Each row comes from the steps of one path. Every step used is in the known rows, and no mark comes twice. Write the path behind each row, first mark first.
(in the rows, 128 means zero)
Known rows:
u l q: [129 108 129 131 132 124 140 129 137 201 151 103 131 143 136 135 127 139
 111 132 124 127 130 124 124 125 160 121 127 150 144 127 148 110 120 120
 141 111 146 158 129]
c q l u w: [147 127 140 139 159 126 187 139 148 126 134 161 137  99 133 128 133 140
 140 117 123 103 130 116 116 102 123 124 117 130 124 127 121 110 143 138
 133 158 115 119 124]
l u e z: [159 121 110 117 107 131 127 130 132 140 135 103 135 103 166 158 134 102
 112 144 116 145 142 129 120 104 141 139 129 138 132 138 118 123 128 122
 110 116 110 125 123]
m d: [129 120 136 133 111 129 113 130 132  77 139 118 117 142 132 131 129 135
 138 122 109  92 150 142 134 130 125 139 119 113 130 141 115 110 112 137
 105 119 127 136 142]
n d w: [144 139 124 140 141 130  85 131 119  67 118 133 113 143 105 118 111 143
 107 119 137 144 136 129 136 102 127 115 130 122 125 111 123 135 122 117
 117 144 115 163 148]
h e: [110 119 121 127  98 122  95 124 105 161 108 121 113 139 119 146 120 135
 140 140 142 101 129 121 122 137 114 137 130 143 126 133 133 119 130 125
 127  97 113 120 133]
g z w u e h: [127 145 145 140 132 134 174 129 131 152 120 141 133 116 151 126 138 107
 131 138 137  95 108 130 156 162 117 141 130 120 136 134 113 113 121 130
 139 128 149 132 138]
e h: [139 130 121 139 125 127 138 122 121 123 139 125 113 118 141 117 129 118
 130 119 140 102 126 131 132 115 110 135 134 138 123 142 117 116 114 142
 128 154 123 137 135]
w h e z: [109 109 126 121 119 131  95 135 104 134 152 105 123 122 124 131 127 134
 113 126 149 122  98 138 126 137 122 134 129 149 132 134 127 137 119 134
 125 135 129 115 116]
u w: [144 142 129 124 133 128 143 126 130 121 153 144 120 133 124 118 130 138
 148 118 140 110 130 107 112 143 124 138 130 123 120 120 142 136 126 136
 125 135 126 145 140]
h e z g: [122 110 107 129  74 124  86 131 117 134 150 118 125 120 145 150 112 117
 129 125 162 109 120 132 106 110 135 139 130 149 123 136 129 115 135 124
 115 134 122 136 120]
t n d w f: [168 138 142 125 143 132  51 128 131  12 149 149 107 150 111 120 120 141
  86 116 143 173 116 143 152 107 128 112 132 122 128  96 137 124 129 118
 103 135 133 147 140]
u e z w q: [138 142 137 116 100 126 136 125 149 164 138 123 140 119 142 131 139 115
 142 129 116 159 148 136 125 139 146 142 134 119 125 141 135 138 136 124
 111 125 136 140 123]
g z w u: [119 135 142 135 138 135 165 139 123 149 112 148 143 138 126 123 130 118
 114 140 132 114 113 122 145 167 119 129 122 117 135 118 114 132 125 131
 131 123 151 131 145]
c q l: [131 125 149 149 146 119 161 144 137 148 154 161 133 108 127 122 125 141
 133 117 130  91 112 130 129 111 121 128 120 131 132 146 119 107 131 141
 123 154 113 119 128]
l u w: [153 129 112 118 139 134 153 126 132 107 116 128 128 124 131 135 134 125
 130 133 120 130 154 105 109 123 125 127 125 130 119 111 129 132 135 127
 128 129 122 129 137]
c q l u e: [143 120 143 141 145 120 166 139 147 155 130 146 136  90 146 150 133 127
 136 131 111  96 129 131 132 101 128 131 120 133 132 143 119  98 138 128
 123 128 104 109 121]
h e z: [124 114 113 120  83 127  94 129 110 160 134 115 123 124 137 141 119 124
 119 138 155 129 115 127 112 118 127 140 134 147 127 143 121 127 131 131
 123 127 120 132 124]
l u e: [145 122 117 123 122 128 127 125 128 143 113 111 127 115 150 163 134 110
 131 148 106 115 153 124 128 119 130 136 128 134 128 130 126 117 127 117
 114  89 105 116 132]
j q l u: [151 123 114 127 127 125 123 139 139 196 112 118 128 129 140 122 134 126
 107 116 118 117 134 105 130 121 134 125 124 122 129 126 114  97 139 136
 106 115 106 118 132]
q l u w: [149 139 129 126 155 132 175 136 138 136 102 145 131 114 137 118 139 133
 154 123 110 121 147 101 120 105 118 132 122 124 121 120 119 113 136 130
 115 133 124 118 132]
e u: [122 141 118 138 126 129 130 123 130 116 114 118 129 122 141 132 119 132
 118 130 116 142 102 128 118 118 127 114 130 120 138 124 140 138 117 128
 125 154 126 117 133]
z w q l u e: [127 143 151 122 143 125 172 127 155 176  62 140 145 121 124 126 147 128
 168 130  86 147 184 123 136 125 125 128 121 112 120 126 123 118 144 118
 115 101 135 113 123]
g z w q: [119 133 152 128 121 129 158 137 127 167  86 143 146 133 115 127 136 126
 116 131 125 149 144 123 131 156 111 125 117 107 126 111 140 134 137 138
 108 126 160 139 143]
d w u e: [131 143 139 127 131 126 114 119 122 116 144 131 116 140 123 108 127 108
 130 154 139 101  98 138 146 138 151 126 137 129 126 133 120 136 118 118
 147 105 107 124 128]
t w u: [113 148 106 128 140 126 115 126 122  80 153 149 120 155 107 135 115 114
 122 135 143 143 124 118 126 132 119 124 138 128 120 140 124 144 115 138
 142 119 119 113 129]
y d w h e: [112 109 121 138 125 129  77 113  93  96 142 130 119 125 112 131 116 135
 138 117 127 121 110 149 135 136 106 134 131 124 127 127 123 157 130 130
 154 136 124 139 126]
j d y: [136 113 133 137 117 120 151 135 111  60 175 119 125 137 110 133 133 128
 140 126 132  80 169 123 130 161 104 125 136 125 124 149 134 130 104 133
 108 117 104 131 141]
h e u l: [ 84 120 126 133 117 123 107 117 122 163  91 102 122 141 147 133 117 147
 128 148 123 125  95 134 122 122 137 117 131 137 140 128 147 121 130 116
 144 119 136 121 122]
w q l u: [122 122 132 119 144 124 168 143 140 137  81 128 140 116 117 124 139 122
 125 132 105 139 166 122 124 107 121 120 113 122 118 130 124 120 138 140
 104 116 126  95 122]
g z: [133 120 136 135 118 130 135 145 110 153 117 132 133 126 137 139 127 119
  99 137 144 108 109 115 131 141 109 136 120 122 135 121 138 120 121 142
 100 124 137 138 149]
j u w h e: [119 128 136 111 139 133  92 128 123 124 148 105 123 144 126 111 142 147
 162 126 131 116 102 130 131 164 117 133 131 133 115 122 136 147 122 124
 156 119 127 116 116]
y d: [128 112 106 142 116 129 117 124 116 108 173 139 131 119 135 151 113 123
 140 115 106 113 138 135 119 137 106 146 125 118 132 142 121 147 127 140
 127 140 126 143 139]
t n d y: [139 136 124 135 143 128  93 142 122   4 186 151 117 142 115 145 119 159
  91 114 142 124 156 134 145 143 115 117 127 114 142 120 143 128 108 135
  99 135 134 134 149]
d w q: [124 133 141 123 124 121 116 122 118 122 100 134 124 145  98  98 128 121
 114 134 134 150 133 137 124 123 134 113 128 120 114 118 139 149 130 132
 126 127 121 135 130]
g z w h e: [107 125 154 135 129 133 126 133 105 169  91 130 132 135 117 133 134 143
 128 128 136 124 111 124 148 166  96 132 120 123 137 109 135 125 131 125
 128 117 155 130 137]
h e u w f: [129 133 126 119 118 129 106 103 131 106  90 123 116 127 133 122 119 133
 148 132 134 139  91 114 116 121 123 120 141 127 126 116 161 122 143 117
 144 132 136 109 116]
z w u: [118 144 129 132 145 131 150 123 133 129 135 147 135 148 109 112 129 127
 144 133 115 116 131 126 139 163 135 120 128 128 129 127 103 143 125 121
 148 122 133 122 139]
y d w q: [121 117 120 131 116 125 115 117 115  96 141 140 133 126 111 122 117 117
 128 118 118 150 142 149 119 128 118 128 126 108 118 131 130 165 137 139
 134 144 127 148 130]
c q: [130 116 131 143 128 120 138 136 129 131 169 147 129 120 123 139 119 135
 112 124 135 100 117 137 119 128 127 124 124 137 130 136 128 125 127 139
 133 150 110 132 131]

Write each row's path:
[121 141 144 123 147 127 177 130 148 163  65 144 146 128 109 115 142 133
 154 123  88 163 185 120 131 121 118 117 115 115 118 119 114 127 146 125
 117 121 137 116 127] => z w q l u
[127 146 148 119 147 123 181 136 147 135 124 153 131 125 112  98 141 135
 161 115 128 118 147 109 112 138 123 134 122 111 113 126 148 129 138 145
 115 137 140 120 125] => u w q l
[140 130 145 134 113 128  93 121 122  73 112 121 114 148 123 107 129 132
 132 124 121 111 137 146 139 115 132 130 124 111 126 129 116 121 114 128
 116 130 120 150 143] => m d w
[145 133 132 131 137 127 153 134 137 166  93 126 130 106 153 143 139 121
 154 138 102 110 149 115 138  99 121 140 123 126 129 137 117 100 129 121
 104  96 109 106 130] => q l u e
[139 126 118 107 138 130 165 129 140  99 102 126 135 124 118 131 139 121
 124 133 119 142 170 113 103 129 131 121 120 125 113 111 141 137 141 135
 126 125 130 118 127] => l u w q
[111 111 124 126 149 127 159 135 139 161 172 108 133 149 130 125 126 123
 104 147 133 107 110 132 133 148 174 118 127 153 144 136 131 117 112 126
 160 107 141 130 122] => w u l q
[123 125 133 126 150 126 136 123 128 151 149 118 126 153 114  98 125 121
 100 149 144 129  98 136 140 127 177 108 134 148 136 124 125 132 117 115
 168 117 132 148 123] => d w u l q
[122 123 126 121 120 130 114 131 124  96 179 126 120 120 131 126 127 138
 145 107 167 107 104 125 109 144 129 137 129 140 120 119 150 132 134 131
 133 155 140 134 116] => u w h e z g
[141 131 128 134 122 121 117 141 137 207 134 129 122 134 135 109 130 133
 117 106 129 101 116 106 132 137 135 133 129 116 131 134 123 102 132 142
 102 120 112 127 136] => j q l
[114 127 137 120 139 129 119 125 113 115 142 130 113 135 111 122 134 150
 153 117 150  93 116 115 120 163 113 139 130 136 124 117 152 136 126 132
 141 125 132 119 124] => u w h e
[137 115 113 107 132 137 131 128 120  98 133 109 128 112 134 135 137 131
 120 126 141 143 127 120 111 125 123 131 126 147 122 115 130 137 136 130
 137 141 130 115 115] => l u w h e z
[100 128 115 133 102 125 101 117 116 144  85 113 119 124 134 145 114 137
 135 140 134 120 107 124 116 120 116 121 134 132 134 126 142 125 126 120
 137 125 120 107 125] => h e u
[146 138 119 124 135 127  77 112 127  77 121 143 118 155 109 132 116 115
 122 121 123 187 124 114 130 104 110 121 144 122 113 129 147 125 132 132
 116 119 126 124 126] => t w f
[ 92 143 113 132 137 126  79 115 111  88 111 122 114 143 109 145 116 144
 128 121 143 167 107 124 124 121 100 116 139 127 127 122 154 141 118 130
 143 132 128 103 113] => t w h e u
[100 137 124 116 110 124 136 115 133 126  86 123 122 124 122 127 124 137
 146 134 145 135 118 120 101 136 125 122 132 121 122 118 164 137 139 128
 143 132 134 108 113] => h e u w q
[ 85 108 130 129 139 127 117 122 125 165 120  85 125 131 132 136 124 154
 113 132 133 132  89 138 130 134 144 113 129 149 151 117 160 118 118 117
 161 122 149 116 108] => w h e u l q
[125 124 123 123  88 130 102 120 116 179 116 125 130 133 128 136 125 134
 139 128 139 150 135 127 118 127 125 137 134 141 125 134 113 133 139 117
 131 129 132 143 127] => h e z w
[129 124 123 134 163 131 121 134 137  90 147 117 122 152 108 116 113 139
  88 133 144 137 118 140 143 113 173 107 131 141 141 114 125 124 116 111
 152 133 139 161 132] => n d w u l q
[ 98 134 149 140 132 135 129 127 114 156  69 126 137 126 127 131 130 149
 120 129 131 144  96 129 141 154 102 120 123 117 143 103 142 131 130 123
 135 138 159 121 132] => g z w h e u
[121 105 111 136 137 130 130 116 124 124 179 127 135 133 129 124 114 119
 116 130 124 128 109 150 131 134 157 124 131 131 140 132 120 148 124 125
 175 133 137 157 122] => y d w u l q
[146 128 120 111 110 131 150 124 151 147 102 110 147 111 144 149 142 107
 128 139 101 173 171 134 121 119 145 132 127 126 123 130 121 134 143 120
 115 117 132 125 119] => l u e z w q
[123 114 143 128 131 129 131 124 139  92 141 106 122 159 125 103 130 128
 113 137 128 110 122 154 146 126 173 120 126 129 139 132 116 110 107 122
 155 115 141 149 125] => m d w u l q
[152 147 133 132 136 130  64 138 126  37 152 149 109 150 110 126 120 150
  94 116 156 153 130 140 142 117 125 117 129 122 132  98 132 136 118 120
 104 135 124 158 148] => t n d w
[125 126 130 113 127 133 123 129 117 115 167 122 121 126 125 118 135 143
 134 117 157 119 100 120 114 149 123 143 133 139 125 127 143 142 127 136
 136 149 137 129 118] => u w h e z
[125 122 111 139 130 131 117 118 111  78 169 148 130 129 120 119 111 111
 129 127 128 120 109 149 132 135 129 131 130 119 128 138 104 162 125 135
 157 145 117 137 131] => y d w u
[100 131 144 131 138 130 107 120 116 160 105 129 124 147 100 125 132 154
 157 123 122 120 136 130 141 162 108 126 127 136 129 116 127 135 131 117
 143 115 137 124 131] => z w h e
[119 146 118 121 146 122 144 133 138 111  77 144 133 137 105 136 131 120
 131 125 119 185 175 109 119  92 105 121 126 116 107 131 134 130 136 141
 112 116 123 104 116] => t w q l u
[158 131 115 120 113 134 136 123 140 154 112 110 142 109 159 153 138 110
 131 138 103 159 155 125 125 113 139 136 131 130 129 129 112 129 136 112
 118 121 121 136 127] => l u e z w
[162 125 115 120 111 126 121 140 148 204 133 107 133 108 170 133 138 112
 105 118 124 130 122 113 129 111 153 140 131 122 133 137 116  96 139 132
  99 117 105 124 122] => j q l u e z
[113 128 117 120 102 132 117 124 121 156 134 129 131 135 124 125 123 123
 134 139 147 134 119 131 125 145 137 132 134 145 127 141 102 137 134 121
 148 127 130 125 119] => h e z w u
[130 129 136 121 138 123 183 131 148 146  82 124 132  95 146 124 146 107
 145 130 113 122 162 133 135  99 118 134 122 124 118 144 122 102 133 137
 112 118 126  98 113] => w q l u e h
[127 114 124 144 139 132  97 118 103  77 169 136 127 123 116 118 119 132
 129 110 116 132 113 150 136 135 110 129 129 116 130 125 122 166 124 136
 143 155 128 145 132] => y d w h
[134 140 120 124 125 136 148 130 137 129 164 136 143 133 130 110 129 117
 119 128 129 148 117 133 129 142 146 127 130 132 131 137  95 150 126 129
 138 152 136 134 129] => e z w u
[148 132 124 124  97 127 113 131 132 152 168 113 128 110 160 145 129 109
 126 134 133 126 114 131 122 124 140 151 137 131 134 150 132 128 122 127
 108 126 113 139 128] => u e z
[135 150 150 123 117 125 158 129 154 185 128 136 144 109 144 119 142 121
 156 123 114 152 146 129 130 124 140 144 131 113 127 146 125 126 138 125
 105 127 138 133 119] => u e z w q l
[129 124 119 122 133 134 162 129 149 178 175 116 150 138 138 114 131 124
 105 130 127 165 119 134 127 137 179 122 132 146 142 134 109 134 125 118
 158 144 157 155 119] => e z w u l q
[129 143 141 132 152 125 118 140 134  82  92 144 123 134  93 101 120 145
 115 114 131 154 148 131 139  90 129 116 123 113 119 117 128 131 130 127
 105 146 128 141 136] => n d w q l
[ 90 123 128 131 136 129 101 123 109 115 115 104 119 124 123 132 123 148
 127 130 131 117  90 137 131 140 114 117 128 138 140 121 147 135 117 127
 141 131 129  94 117] => w h e u
[131 129 113 128 110 127 130 140 142 101 202 126 132 111 159 141 121  92
 126 138 148  87 101 144 127 141 162 140 133 139 133 150 122 124 120 125
 124 125 119 116 117] => w u e z g
[130 115 120 133 132 127 139 122 125 102 100 143 141 110 121 123 124 115
 133 120  99 158 158 142 127  99 115 126 120 107 117 128 113 149 145 137
 130 142 125 129 124] => y d w q l u
[147 136 130 137 140 128 166 128 138 157  94 126 124  90 164 133 142 113
 156 129 110 100 141 122 143  89 114 141 128 131 127 143 108  90 126 127
 113 121 115 107 126] => q l u e h
